In the rows, 128 means zero.
Known rows, with every step that occurs:
E > N: [ 73  73 126 102 143 142  83  98  75 157 136 100 158 135 142 127 105 129
 140 131  97 154 145]
R > V > T > A: [181 102 136 134 152 122  98 200  77 146 135 120 170 115 158 107 107 152
 122 115 150 167 138]
E > K > A > T > V > N: [ 58 112 153 116 146 143 101 154 111 162 105 133 217 124 157 124  97 140
 134 162  98 111 141]
A > T: [132  66 123 113 159 134 103 117  88 178 144 111 162 138 155 153 137 154
  69 128 114 140 123]
T > V > N > R: [ 76 115 131 124 146 123  80  73  90 150 148 117 191 107 149 137 109 142
 145 115  96 149 121]
T > V > N: [ 60 103 137 122 150 173 100 107  96 149 139 136 190 134 153 119  72 135
 147 124  91 158 142]
W > R: [ 98  69 135 118 155 147  61 126  82 156 154 135 132 134 139 136 116 149
 122 108 104 115 140]
W > R > X: [ 94  72 142 123 153 157  44 112  74 134 176 135 131 145 132 153 128 134
 119 134  96 152 146]
A > K > E > N > R > W: [ 81  72 155 124 140  89  69 102  82 143 122  89 166  99 122 147 186 139
 158 133  41 132 145]
V > N > R > W: [ 99  69 138 122 146 132  66 108  94 159 137 101 164  97 142 136 167 143
 112 110  56 137 127]
V > T > R > W: [153  36 141 131 145 138  86 169 111 160 138 101 146 118 149 139 175 170
 119 112  76 141 138]
N > R > W: [135  56 135 123 143 118  66 109  86 160 155  93 133 100 145 149 195 161
 118 100  75 142 131]
K > E: [116 105 156 144 156 130  87 102  58 154 147 114 135 151 135 143 118 154
 135 137 110 148 154]
T > V > N > R > X: [ 73 112 135 128 146 132  61  65  84 129 171 118 183 121 139 154 122 129
 139 142  88 181 129]
E > K > A > T > V > N > R: [ 72 123 149 118 143  94  79 118 105 165 115 112 215  98 151 140 135 147
 135 150 101 103 122]
V > N: [ 83  91 127 120 154 164  80  94  87 162 137 114 173 140 143 118  95 127
 115 128  82 143 132]
W > R > V: [127  85 131 126 161 123  65 136  84 144 158 129 150 129 147 107 106 160
 129 118 127 134 152]
K > A > T > V: [ 92  97 126 122 149 130 108 163  91 158 145 132 183 124 160 149 141 173
 128 141 128 171 138]
A > K > E > N: [ 58  91 150 122 147 113  87  94  69 142 118 100 172 141 123 134 116 121
 168 158  67 132 155]
K > A: [107  94 114 127 145 130  66 136  69 160 155 101 140 125 142 131 173 160
 145 136 112 158 140]
T > A > K > E > N > R: [ 92 108 159 120 139  77  66  98  58 143 117  81 186 115 124 148 145 132
 170 138  93 136 128]
A > K > E > N > V: [ 58  97 149 115 160 136  96  36  77 135 109 109 184 139 138 100 102 122
 161 149  67 142 155]
V > T > A > K > E > N > R: [100 117 154 129 142  66  82 134  70 141 112  95 190  98 121 148 139 124
 161 139  92 130 129]
N > V: [118  79 123 114 164 169  91  42  82 152 143 112 148 139 162 100 112 146
 116 113 100 149 137]
E > N > R: [ 87  83 122 106 141  95  65  65  74 157 143  82 161 109 140 143 141 138
 139 121  98 146 123]
E > K: [129  76 155 117 142 136  75  96  82 169 126 102 134 143 153 123 118 138
 134 134 101  82 142]
E > K > A: [110  94 143 122 138 118  60 134  74 166 127  98 142 132 148 121 160 150
 159 153 109 100 146]
N > R > V > T: [162 108 113 141 161  71  90 129  93 150 159 108 162  89 150 119 138 151
 114 118 127 146 129]

Rows:
[117  85 115 118 155 120  89 155  84 175 145 105 165 127 150 149 172 163
  89 146 121 147 127]
K > A > T
[161 133 156 155 155  61  85 150  68 135 125 103 186 106 130 130 145 147
 155 140 116 141 136]
N > R > V > T > A > K > E
[166  82 142 124 148  82  70 146 103 170 124  78 195 140 164 112 159 187
 123 165 138 113 133]
E > K > A > T > R > V
[ 55 110 130 120 152 151 104 156 104 157 128 138 217 124 153 130 104 149
 122 147 102 161 136]
K > A > T > V > N
[ 76 104 153 128 144  95  54  60  56 127 158  93 158 129 121 162 143 128
 147 159  95 180 142]
K > E > N > R > X
[ 68  97 136 116 156 165 117 129 107 160 129 140 212 132 157 134  75 139
 105 135  99 152 132]
A > T > V > N
[162  81 116 128 154  89  76 142  95 165 145  80 192 137 161 122 172 196
 112 150 142 160 129]
K > A > T > R > V
[ 95 104 123 121 151 116  65  62  85 164 146  97 173 110 141 136 132 136
 116 117  86 133 114]
V > N > R
[147  71 131 127 159 141  93  86 111 157 133 103 169 131 159 114 126 162
 119 119 104 135 128]
N > V > T > R
[171  73 124 131 151 113  71  99  88 155 156  80 166 152 160 109 137 185
 138 130 131 160 135]
T > R > V
[125  88 128 128 154 134  71 100 100 156 136  89 201 148 155  96 102 157
 132 137 104 151 133]
T > R > V > N
[130 105 162 140 148 127  82 130  55 146 123 105 162 149 130 143 137 141
 158 140  95 140 142]
T > A > K > E
[186 111 134 136 150  87  85 175  75 147 139 105 173  98 154 120 129 157
 121 108 152 163 125]
N > R > V > T > A
[ 84  99 135 123 165 140  65 132  94 146 138 134 186 129 144  93  74 137
 124 128  98 128 147]
W > R > V > N
[ 70 105 140 127 165 121 115  93  96 134 106 126 187 111 135 102  97 111
 147 148  67 127 153]
A > K > E > N > V > T
[ 82 107 131 118 153 114  95  93 100 162 137 119 210 107 153 152 115 147
 107 123 100 143 113]
A > T > V > N > R
[103 116 156 134 150  88 101 173  73 129 102 111 201 120 129 109  98 124
 171 157 104 151 158]
R > V > T > A > K > E > N
[157  92 139 128 147 141  97 191  75 156 130 120 157 120 151 131 112 142
 118 109 131 156 131]
V > T > A
[103  85 133 109 150 138  98 129  92 138 100 113 199 112 144 102 112 110
 147 127  79 141 131]
E > N > V > T > A > K
[119 128 141 143 159  51  97 135  82 138 135 109 179  91 135 117 110 144
 139 142 123 150 148]
K > E > N > R > V > T
[169 104 123 134 149  77  79 151  85 144 135  98 188  95 143 123 158 139
 138 120 107 135 118]
N > R > V > T > A > K
[158 100 116 132 155  79  67  77  76 153 167  87 156 111 153 118 148 165
 126 116 130 154 129]
N > R > V
[138  37 136 120 143 131  73 176 105 172 132  87 167 126 153 154 216 192
 105 134  87 148 131]
K > A > T > R > W
[137  71 133 131 156 151  73  78  99 133 156 105 164 142 150 130 137 145
 115 145  99 174 134]
N > V > T > R > X
